Each row comes from the steps of one path. Every step used is in the known rows, and no mark comes twice. Write the path behind each row, first mark first.
Known rows
fize nima zipiz neni fikis nuga gamis: [1.62 -0.36 2.32 1.51 -1.18 0.74 0.49 -1.50 -2.37 -1.78 -0.53 0.68 -0.08 -0.59 -1.58 -4.25 -2.67 -0.04]
peri fikis: [1.54 0.75 0.41 0.76 -2.05 0.65 1.14 -1.56 1.61 -0.86 2.38 -0.22 -0.78 1.84 0.10 -1.31 0.06 -0.30]
fikis nuga gamis: [0.01 -0.85 0.69 0.55 -5.83 0.64 -0.87 -0.68 -0.58 0.04 0.42 -0.29 -0.74 -1.45 0.73 0.89 -1.51 0.55]
peri gamis neni fikis nuga: [-0.42 -0.12 0.75 -0.89 -1.38 0.68 0.87 -2.63 1.80 -1.53 -0.37 -4.73 -2.16 1.53 -0.07 -1.65 -0.46 -0.02]
nima zipiz nuga gamis neni: [0.02 1.13 2.52 2.40 -0.52 0.34 -0.58 0.94 1.01 0.69 -0.48 0.87 0.08 3.07 -0.84 -0.03 0.06 -0.30]
nuga gamis neni fikis nima zipiz: [0.96 0.53 2.39 -0.24 -2.88 0.85 0.99 -1.55 -0.73 -0.91 -0.52 -0.48 -1.11 -1.11 -0.23 -1.30 -0.60 -0.02]
peri fikis nuga: [1.73 0.08 -0.35 0.75 -4.23 0.86 -0.07 -1.05 1.08 -0.24 3.36 -2.43 -0.75 2.39 1.02 -1.05 -0.89 -0.02]
fikis nima zipiz nuga gamis: [-0.23 -0.27 5.53 0.84 -1.68 0.52 -0.88 -0.67 -1.63 1.19 1.06 3.55 -0.22 1.32 -0.39 -0.01 -1.02 -0.41]
fize nima gamis neni: [1.27 0.42 1.73 1.06 1.34 0.71 2.78 -1.45 -1.22 -0.64 0.10 -0.97 -1.16 1.08 -1.97 -5.12 0.95 0.04]
nuga gamis neni fikis nima: [0.79 0.84 1.74 -1.12 -3.84 0.96 0.82 -2.87 0.14 -2.17 -0.60 -1.32 -1.82 -2.20 0.05 -0.26 -0.86 0.11]
peri fikis nuga gamis: [1.30 -0.12 -0.44 1.05 -6.75 0.96 -0.26 -1.04 1.74 -0.31 2.42 -0.72 -1.20 0.43 1.08 -0.18 -1.38 0.04]
nima zipiz: [0.63 -0.32 2.49 1.39 0.58 0.18 1.04 0.60 -1.80 1.04 0.41 1.51 0.65 1.57 -0.71 -1.70 0.37 -0.02]
fikis nima gamis: [0.06 -1.08 3.69 -0.93 -1.14 0.73 1.84 -1.61 -2.43 -0.01 1.55 0.48 -1.12 0.50 -0.38 -1.37 0.41 -0.25]
gamis neni fikis nima zipiz: [1.61 0.89 2.47 -0.85 0.21 0.82 1.37 -1.72 -1.44 -1.09 0.59 -2.94 -0.66 1.29 -0.32 -2.40 -0.09 -0.09]
nuga gamis neni: [0.53 1.01 0.15 0.43 -3.07 0.51 0.76 -0.76 1.21 -0.63 -0.81 -0.84 -1.04 -1.61 -0.10 0.02 -0.01 0.40]
nima zipiz nuga gamis neni fikis: [0.17 1.30 2.45 2.06 -0.73 0.58 -0.47 -0.31 1.24 -1.07 -1.19 0.10 -0.32 2.99 -1.10 0.11 -0.21 -0.53]
fize nima zipiz: [1.37 -0.33 3.73 1.89 1.69 0.36 1.49 -0.86 -3.13 0.89 0.55 3.29 0.31 0.42 -1.84 -5.26 -0.26 0.11]
fikis nima: [0.49 -0.34 3.74 -1.30 -1.24 0.55 0.52 -2.17 -2.31 0.08 1.79 0.74 -0.72 -0.80 0.19 -0.90 -0.64 0.15]
fize nima: [1.16 0.08 2.94 0.84 0.66 0.46 1.19 -2.53 -2.00 -0.57 0.54 2.14 -0.56 -0.91 -1.52 -4.16 -0.53 0.26]
nima zipiz peri: [-0.19 -0.19 4.07 2.02 1.22 0.03 1.05 0.69 0.27 0.69 1.46 2.32 1.38 3.95 0.00 -2.47 0.68 -0.56]

Write each row's path
[0.65 0.20 -0.50 0.34 -5.27 0.71 -0.49 -0.17 0.39 -0.03 0.29 -3.20 -0.93 -0.70 0.87 0.28 -1.02 0.69] : fikis nuga gamis neni
[0.86 -0.25 1.01 0.94 -2.07 0.58 0.08 0.00 -1.03 -1.99 -0.71 -1.43 0.29 0.57 -0.53 -0.72 -2.16 -0.21] : nima zipiz neni fikis nuga gamis
[1.23 -0.12 3.87 -0.53 1.18 0.36 0.79 -0.25 -2.90 0.15 1.53 0.12 0.60 0.69 -0.39 -2.02 -1.33 -0.21] : fikis nima zipiz neni
[1.01 0.39 3.93 1.33 -3.33 0.84 -0.43 -1.13 0.77 0.76 2.91 2.92 -0.76 2.68 0.11 -0.85 -0.98 -0.79] : peri fikis nima zipiz nuga gamis
[0.66 -0.11 3.50 -1.66 -1.38 0.85 0.67 -3.79 -1.90 -2.39 0.71 -0.27 -1.25 -0.67 -0.19 -0.86 -0.93 -0.21] : neni fikis nima
[1.37 1.05 -0.53 -0.47 -2.01 0.87 0.23 -1.67 0.29 -2.31 0.30 -6.23 -0.95 1.53 0.35 -0.77 -0.58 0.29] : gamis neni fikis nuga
[0.62 1.14 0.13 -0.02 -3.35 0.74 0.89 -2.15 1.37 -2.62 -1.60 -1.67 -1.50 -1.53 -0.41 0.01 -0.30 0.13] : nuga gamis neni fikis
[1.17 0.68 2.38 -1.81 0.44 0.68 0.66 -3.20 -1.18 -3.91 0.36 -2.33 -0.64 -0.27 -0.51 -0.67 -2.07 -0.39] : zipiz neni fikis nima
[1.41 1.26 1.86 -1.68 -0.62 0.91 1.14 -2.99 -0.60 -2.26 0.56 -3.89 -1.37 0.27 -0.02 -1.42 -0.32 0.02] : gamis neni fikis nima
[2.43 0.48 2.42 0.08 -0.50 0.69 1.24 -0.79 -0.39 -0.19 3.42 -0.33 -0.02 2.44 0.03 -2.65 -1.23 -0.62] : peri fikis nima zipiz neni
[1.74 0.26 3.06 1.64 3.10 0.28 1.51 -0.62 -2.59 -0.49 0.27 1.67 0.72 0.77 -2.14 -5.22 -1.26 -0.08] : fize nima zipiz neni
[0.81 0.52 3.96 0.13 -1.94 0.65 1.00 -2.26 2.39 -0.67 4.49 1.02 -0.29 3.61 1.31 -2.36 -0.23 -0.88] : zipiz peri fikis nima
[1.06 1.53 3.39 -0.10 0.99 0.80 0.03 -1.68 -0.31 -1.33 0.67 -2.76 -0.62 3.64 -0.58 -1.29 -0.32 -0.48] : gamis neni fikis nima zipiz nuga
[-1.14 -1.36 6.82 -0.06 0.51 0.22 1.31 -1.20 -0.34 1.65 2.17 3.14 -0.11 2.85 0.27 -3.25 -0.05 -0.74] : fikis nima zipiz peri gamis
[0.69 -0.07 2.55 -1.06 -0.49 0.80 2.18 -1.16 -1.47 -0.04 1.43 -2.48 -1.27 1.14 -0.25 -1.89 0.85 -0.08] : fikis nima gamis neni
[0.29 0.12 5.04 -0.04 0.31 0.77 -0.33 -2.41 -1.71 -1.38 0.84 0.95 -0.42 2.70 -0.80 -0.73 -0.94 -0.75] : neni fikis nima zipiz nuga
[-1.15 0.04 2.51 -0.08 -0.95 0.48 0.81 -2.28 3.81 -1.80 0.97 -3.57 -1.16 4.04 0.71 -2.27 -0.16 -0.60] : zipiz peri gamis neni fikis nuga
[-0.09 1.57 3.09 -0.10 -2.60 0.89 -1.06 -2.82 1.47 -2.27 -0.22 -0.92 -1.64 1.07 -0.30 1.23 -1.09 -0.42] : zipiz nuga gamis neni fikis nima
